Each row comes from the steps of one path. Every step used is in the known rows, and no mark comes twice. Write the path behind each row, first mark first.
Known rows
v-f-q-y: [-0.07  0.28 -0.01 -0.05  0.17  0.02 -0.22  0.19 -0.13  0.03 -0.54 -0.04
 -0.52 -0.05  0.09 -0.05]
z-v-f-q-y: [-0.13  0.14  0.01 -0.02  0.19 -0.02  0.04  0.07 -0.23 -0.11 -0.53  0.19
 -0.39 -0.11  0.13 -0.17]
q-y: [-0.17 -0.15 -0.10  0.03 -0.10  0.07 -0.49  0.28 -0.24  0.08 -0.06  0.07
 -0.10  0.08 -0.06 -0.01]
q-f-h-y: [ 0.07  0.26  0.03  0.23  0.34 -0.08 -0.25 -0.14 -0.05  0.32 -0.16 -0.05
 -0.05  0.12 -0.23 -0.02]
y-q-f-h: [-0.10  0.27  0.06 -0.01  0.16 -0.19  0.23 -0.02 -0.14  0.26 -0.03 -0.05
  0.03  0.07  0.11  0.05]
h-f: [-0.13  0.09  0.07  0.11 -0.35  0.03 -0.29 -0.46  0.13  0.05  0.55  0.10
 -0.03  0.21  0.02  0.03]
y-h-z-v: [-0.03 -0.29  0.02  0.04 -0.38  0.08  0.15 -0.11  0.13 -0.15  0.32  0.26
  0.60 -0.04 -0.04 -0.02]
y-q-f: [-0.17  0.27  0.06 -0.16 -0.21 -0.11  0.19  0.10  0.00  0.17 -0.29 -0.04
 -0.02  0.05  0.22  0.07]
h-f-q: [-0.01  0.07  0.09  0.08 -0.07 -0.03  0.13 -0.49  0.14 -0.05  0.42  0.00
 -0.47  0.14  0.13  0.01]
f-h-z: [-0.09 -0.08 -0.07  0.26 -0.03  0.03 -0.04 -0.35  0.09  0.10  0.42  0.14
  0.26  0.17 -0.19 -0.02]
y-q-f-h-z-v: [-0.08  0.10  0.01 -0.05  0.13 -0.18  0.68 -0.20  0.14  0.08 -0.04  0.09
  0.42  0.00  0.08 -0.02]
y-h: [-0.06 -0.13  0.07  0.08 -0.34  0.07 -0.32  0.06 -0.13  0.03  0.30  0.09
  0.23  0.05  0.00  0.05]
h-z-v-f-q-y: [-0.04  0.11 -0.06 -0.09  0.14  0.03  0.23  0.02  0.15 -0.16 -0.54  0.11
 -0.16 -0.13  0.05 -0.13]
v-f-q: [-0.15  0.36  0.11  0.06 -0.08  0.01 -0.02 -0.25 -0.03  0.02 -0.29  0.12
 -0.48  0.04  0.14 -0.08]
z-h-y: [-0.03 -0.30 -0.09  0.12 -0.10  0.09 -0.12 -0.07 -0.20  0.01  0.31  0.00
  0.05  0.06 -0.39 -0.02]
h-y-q-f: [ 0.11  0.18  0.02 -0.25 -0.08 -0.06  0.05  0.10  0.14  0.22 -0.56 -0.18
 -0.03 -0.13  0.04  0.12]

Write each row's path
[ 0.06  0.06  0.07 -0.10  0.20 -0.01  0.03  0.26 -0.22 -0.16 -0.39  0.04
 -0.09 -0.23  0.15 -0.09]
z-v-f-q-y-h
[ 0.03  0.06 -0.04 -0.14 -0.13  0.08 -0.21  0.28  0.18 -0.14 -0.26  0.08
  0.58 -0.18 -0.06  0.00]
q-y-h-z-v-f
[ 0.08  0.13  0.10 -0.05 -0.10  0.03  0.39 -0.21  0.24 -0.22 -0.19  0.13
  0.17 -0.16  0.10 -0.06]
y-h-z-v-f-q
[ 0.25 -0.25 -0.11 -0.11  0.14  0.07  0.10  0.44  0.15 -0.13 -0.16 -0.27
  0.05 -0.10 -0.04  0.08]
f-q-y-h-z
[ 0.04 -0.16 -0.09  0.05  0.30 -0.05  0.21  0.05 -0.14 -0.16  0.50 -0.25
 -0.42  0.16 -0.14  0.00]
z-h-f-q-y
[ 0.16 -0.23 -0.04 -0.06  0.19  0.03 -0.08  0.49 -0.23 -0.06 -0.14 -0.20
 -0.23 -0.09  0.06  0.04]
f-q-y-h
[-0.12  0.30  0.01  0.24  0.16 -0.09  0.05 -0.17  0.20  0.20  0.05  0.01
  0.18  0.29 -0.14 -0.02]
q-f-h-z
[ 0.19 -0.40 -0.08 -0.10  0.17  0.03  0.36  0.29  0.03 -0.25 -0.13 -0.04
  0.15 -0.18  0.02 -0.03]
f-q-y-h-z-v
[ 0.08 -0.02 -0.03 -0.02  0.18 -0.02 -0.09 -0.06  0.04 -0.04  0.14 -0.18
 -0.50  0.06  0.07  0.03]
h-f-q-y
[ 0.16 -0.06  0.00 -0.07 -0.09  0.03 -0.52  0.21  0.05 -0.01  0.42 -0.20
  0.24  0.02 -0.04  0.15]
q-y-h-f
[ 0.14 -0.21 -0.05 -0.26 -0.26  0.07 -0.04 -0.09  0.02  0.14 -0.19 -0.07
  0.07 -0.23 -0.02  0.11]
h-y-q
[-0.15 -0.20 -0.04  0.26  0.00  0.00  0.25 -0.48 -0.02 -0.02  0.42  0.37
  0.36  0.11 -0.15 -0.13]
f-h-z-v
[ 0.18  0.01  0.13  0.01 -0.05 -0.02  0.08 -0.26  0.13 -0.10  0.55 -0.15
 -0.17  0.03  0.14  0.08]
y-h-f-q
[ 0.02 -0.21 -0.04 -0.05 -0.09  0.08 -0.50  0.50 -0.23  0.03  0.03 -0.08
  0.22 -0.03 -0.05  0.07]
q-y-h
